Each row was made from one path, in order. Every step used is in the known rows, and no mark comes twice. Write each row's path.
Known rows
e > c > g: [ 0.30 -4.78 -0.87  0.29 -1.48  0.27  0.15  1.41 -0.57 -3.34 -0.49 -0.03
  1.44  2.48  0.69 -1.10  1.76  0.68  0.46 -2.08]
t > m: [ 2.49  1.97 -0.60 -0.11 -2.39  0.58 -0.61 -0.78  0.27 -1.86 -1.19 -0.32
  0.29 -0.17 -0.26 -1.02 -0.26  0.62 -0.22  0.14]
p > e: [ 0.50 -3.06  0.66  0.80 -0.28 -0.88  0.02  0.98 -0.92  2.20 -0.13  0.47
  0.59  0.68  0.64  0.49 -0.99 -0.02  1.55  0.01]
g > e > t > m > c: [ 2.89 -1.41 -0.30  1.26 -3.26  2.57 -1.42 -0.40  0.90  0.25 -0.18 -0.45
 -0.24  2.68  1.16 -1.70  0.79  1.02  0.48 -0.60]
c > g > e: [-0.53 -7.42  0.40 -0.53  0.12 -0.33  1.25  0.26  0.56 -2.33 -2.69 -0.81
  0.59  2.44  1.43 -0.74  1.56  0.96  1.27 -1.70]
g > e > c > t: [ 1.84 -4.36  0.62  0.96 -0.44  0.48  0.30  0.22  1.59 -0.59 -3.94  0.69
  1.23  2.45  0.53 -2.32  1.81  1.13  2.30 -1.20]
e > c: [ 0.18 -3.26 -0.92  0.88 -0.75  0.37 -1.30  0.57 -0.07 -0.81  1.08  0.73
  1.68  0.20 -0.05 -1.27  1.03  0.29 -1.06 -1.11]
t > m > c > g > e: [ 0.94 -7.14  0.03 -0.29 -1.36  0.77  0.44  0.01  0.52 -2.55 -2.41 -1.13
  0.21  3.59  1.67 -1.15  1.72  1.24  1.36 -1.43]
m > t: [ 1.17  1.85 -0.98  1.09  0.08  0.83 -1.04  0.09  0.90  0.27 -1.81  0.45
 -1.38  1.42  0.11  0.23 -0.21  0.09  0.68 -0.11]
r > p: [-3.30  1.73  0.84 -0.11  2.51 -0.71  0.41 -0.10 -0.55  1.65 -0.54  0.78
 -0.29 -2.52  0.02  0.66 -0.66  0.31 -0.27 -0.52]
g > e > c > t > m: [ 3.79 -1.05 -0.16  0.57 -2.70  0.90 -0.40 -0.64  1.39 -2.27 -3.97  0.16
  1.16  1.57  0.12 -2.67  0.99  1.40  1.42 -0.75]
g > c > t: [ 2.28 -2.82  1.03 -0.05  0.08  0.67  0.96 -0.38  1.66  1.20 -4.32 -0.07
  1.12  2.45  0.26 -1.68  1.00  0.53  1.83 -1.56]
p > t: [-0.83 -0.54  0.37  1.19 -0.66 -0.84  1.02 -0.32 -0.20  4.04  0.60  0.51
 -0.70  0.14  0.38  1.12  0.25  0.01  2.14 -1.33]
r > p > g > e > t > m: [ 0.64 -0.39  0.65  1.25 -2.29  0.64 -0.06 -0.22  0.78  0.12 -2.49  0.45
  1.03 -0.47  0.92 -1.81  0.42  1.31  0.80 -2.21]
g > c: [ 0.40 -5.20 -0.04 -0.82  0.56  0.44  0.02 -0.56  0.69  1.48 -0.69 -0.60
  1.86  0.69  0.22 -0.69  0.49 -0.15 -1.44 -2.13]
g > e > t: [-0.11 -4.30  1.04  1.46 -0.66  0.79  0.37  0.11  1.79  1.42 -1.32  0.31
  1.26  0.67  1.39 -1.65  1.09  1.01  0.53 -2.43]
t > m > c > g: [ 2.25 -1.97 -0.78  0.04 -3.04  1.55 -0.08  0.67 -0.53 -3.12 -0.91 -0.99
 -0.33  4.03  1.03 -0.83  1.25  0.85  1.29 -0.92]
r > p > c > g > e > t: [-1.26 -5.77  1.33  1.67 -0.43  0.39  0.88  0.88  1.14  0.99 -1.73  0.48
  1.26  1.14  1.77 -1.34  1.65  1.08  0.35 -4.01]
g > e: [-0.66 -5.71  0.55 -0.33  0.80 -0.29  0.52 -0.42  0.93 -0.36 -1.81 -0.45
  0.40  0.79  0.94 -0.56  0.88  0.63  0.47 -0.78]
c > t > m: [ 3.93  2.50  0.14  0.23 -2.59  0.83  0.10 -0.75  1.13 -1.75 -3.86 -0.05
  0.20  1.10 -0.21 -1.87  0.19  1.04  1.80  0.11]

Which path is each row?
[ 2.89  0.66 -0.78  0.55 -2.99  2.16 -1.60 -0.48  0.01 -0.50  0.51 -0.59
 -0.81  2.32  0.49 -0.91  0.29  0.54  0.25  0.57] | t > m > c
[ 0.51 -6.24 -0.53  0.67 -1.65 -0.16  0.12  1.87 -1.03 -2.31 -0.59  0.21
  1.72  2.88  0.97 -0.85  1.26  0.66  1.21 -2.06] | p > e > c > g
[-0.19 -4.29 -0.07  0.42 -1.27 -0.28  0.71  1.72 -0.96 -2.03 -0.41 -0.13
  0.25  2.64  0.75  0.12  1.59 -0.06  0.02 -2.91] | p > c > g
[ 2.87  0.22  0.75  0.97 -1.25  1.61  0.09  0.10  1.03  0.71 -2.88  0.12
 -0.92  3.65  0.54 -1.29  0.99  0.69  3.07  0.27] | m > c > t
[ 0.46 -5.72  0.80  1.56 -1.55  1.42  0.49  0.63  1.49  0.30 -1.48 -0.12
  0.99  2.69  1.98 -1.81  1.78  1.27  1.13 -2.88] | m > c > g > e > t
[ 1.96 -0.52  0.35  0.88 -2.14  0.45 -0.13 -0.14  0.61 -1.27 -4.30  0.71
  1.10  0.77  0.30 -2.29  0.90  1.38  2.08 -1.36] | r > p > g > e > c > t > m
[ 2.36 -2.04 -0.56  0.64 -3.50  1.87 -0.07  0.81 -0.11 -2.63 -0.93 -0.77
  0.00  4.06  1.27 -1.23  1.40  1.05  1.43 -1.53] | e > t > m > c > g
[ 3.17  0.60 -0.48  1.39 -3.62  2.68 -1.59 -0.27  0.58  0.34  0.54 -0.33
 -0.37  2.43  0.84 -1.52  0.53  0.82  0.35 -0.35] | e > t > m > c
[ 2.50 -1.79  0.07  0.82 -3.18  1.12  0.06 -0.37  1.37 -1.84 -2.68 -0.31
  1.24  1.08  0.96 -2.24  0.83  1.48  0.48 -1.98] | c > g > e > t > m
[ 1.38 -2.45 -0.04  0.88 -2.69  1.36  0.07  1.15 -0.63 -1.29 -1.26 -0.34
  0.11  3.44  1.52 -0.86  0.81  1.14  1.84 -1.71] | r > p > e > t > m > c > g
[-0.75 -8.79  0.53 -0.03 -0.08 -0.48  1.02  0.75  0.24 -1.76 -2.10 -0.52
  0.59  2.58  1.48 -0.50  1.98  0.58  0.39 -2.82] | p > c > g > e
[ 2.24  0.52  0.62  0.19 -1.77  0.57  0.35 -0.52  0.64 -0.04 -4.57  0.19
  0.96  0.71  0.12 -1.80  0.38  0.96  1.75 -1.59] | r > p > g > c > t > m
[ 4.19 -0.20 -0.12  0.96 -3.04  0.70 -0.55 -0.12  0.75 -1.39 -3.44  0.51
  1.24  1.49  0.02 -2.33  0.38  1.19  1.81 -0.44] | p > e > c > t > m
[ 2.17 -1.53  0.37  1.11 -0.84  0.65  0.03  0.45  1.14 -0.44 -3.02  0.88
  1.02  2.04  0.07 -2.08  1.39  0.81  2.12 -0.81] | e > c > t
[-2.64 -4.42  0.81 -0.14  1.21 -0.37  0.46  0.49 -0.83  3.10 -1.19  0.33
  1.71 -0.28  0.64 -0.02  0.49 -0.22 -0.11 -3.35] | r > p > g > c
[ 3.48 -0.04  0.29  0.17 -2.65  0.83  0.20 -0.49  0.83 -0.60 -4.40 -0.09
  1.06  1.58  0.11 -2.04  0.58  0.85  1.75 -1.40] | p > g > c > t > m
[ 3.29 -0.45 -0.25  1.63 -3.65  2.38 -1.59  0.08  0.27  1.09  0.31 -0.14
 -0.16  2.66  1.05 -1.33  0.19  0.79  0.86 -0.31] | p > e > t > m > c
[-2.30 -6.71  0.03  1.12  0.20 -0.41 -0.62  0.96 -0.47  0.07 -0.48  1.12
  1.90  0.08  0.90 -1.21  1.63  0.67  0.24 -2.49] | r > p > g > e > c
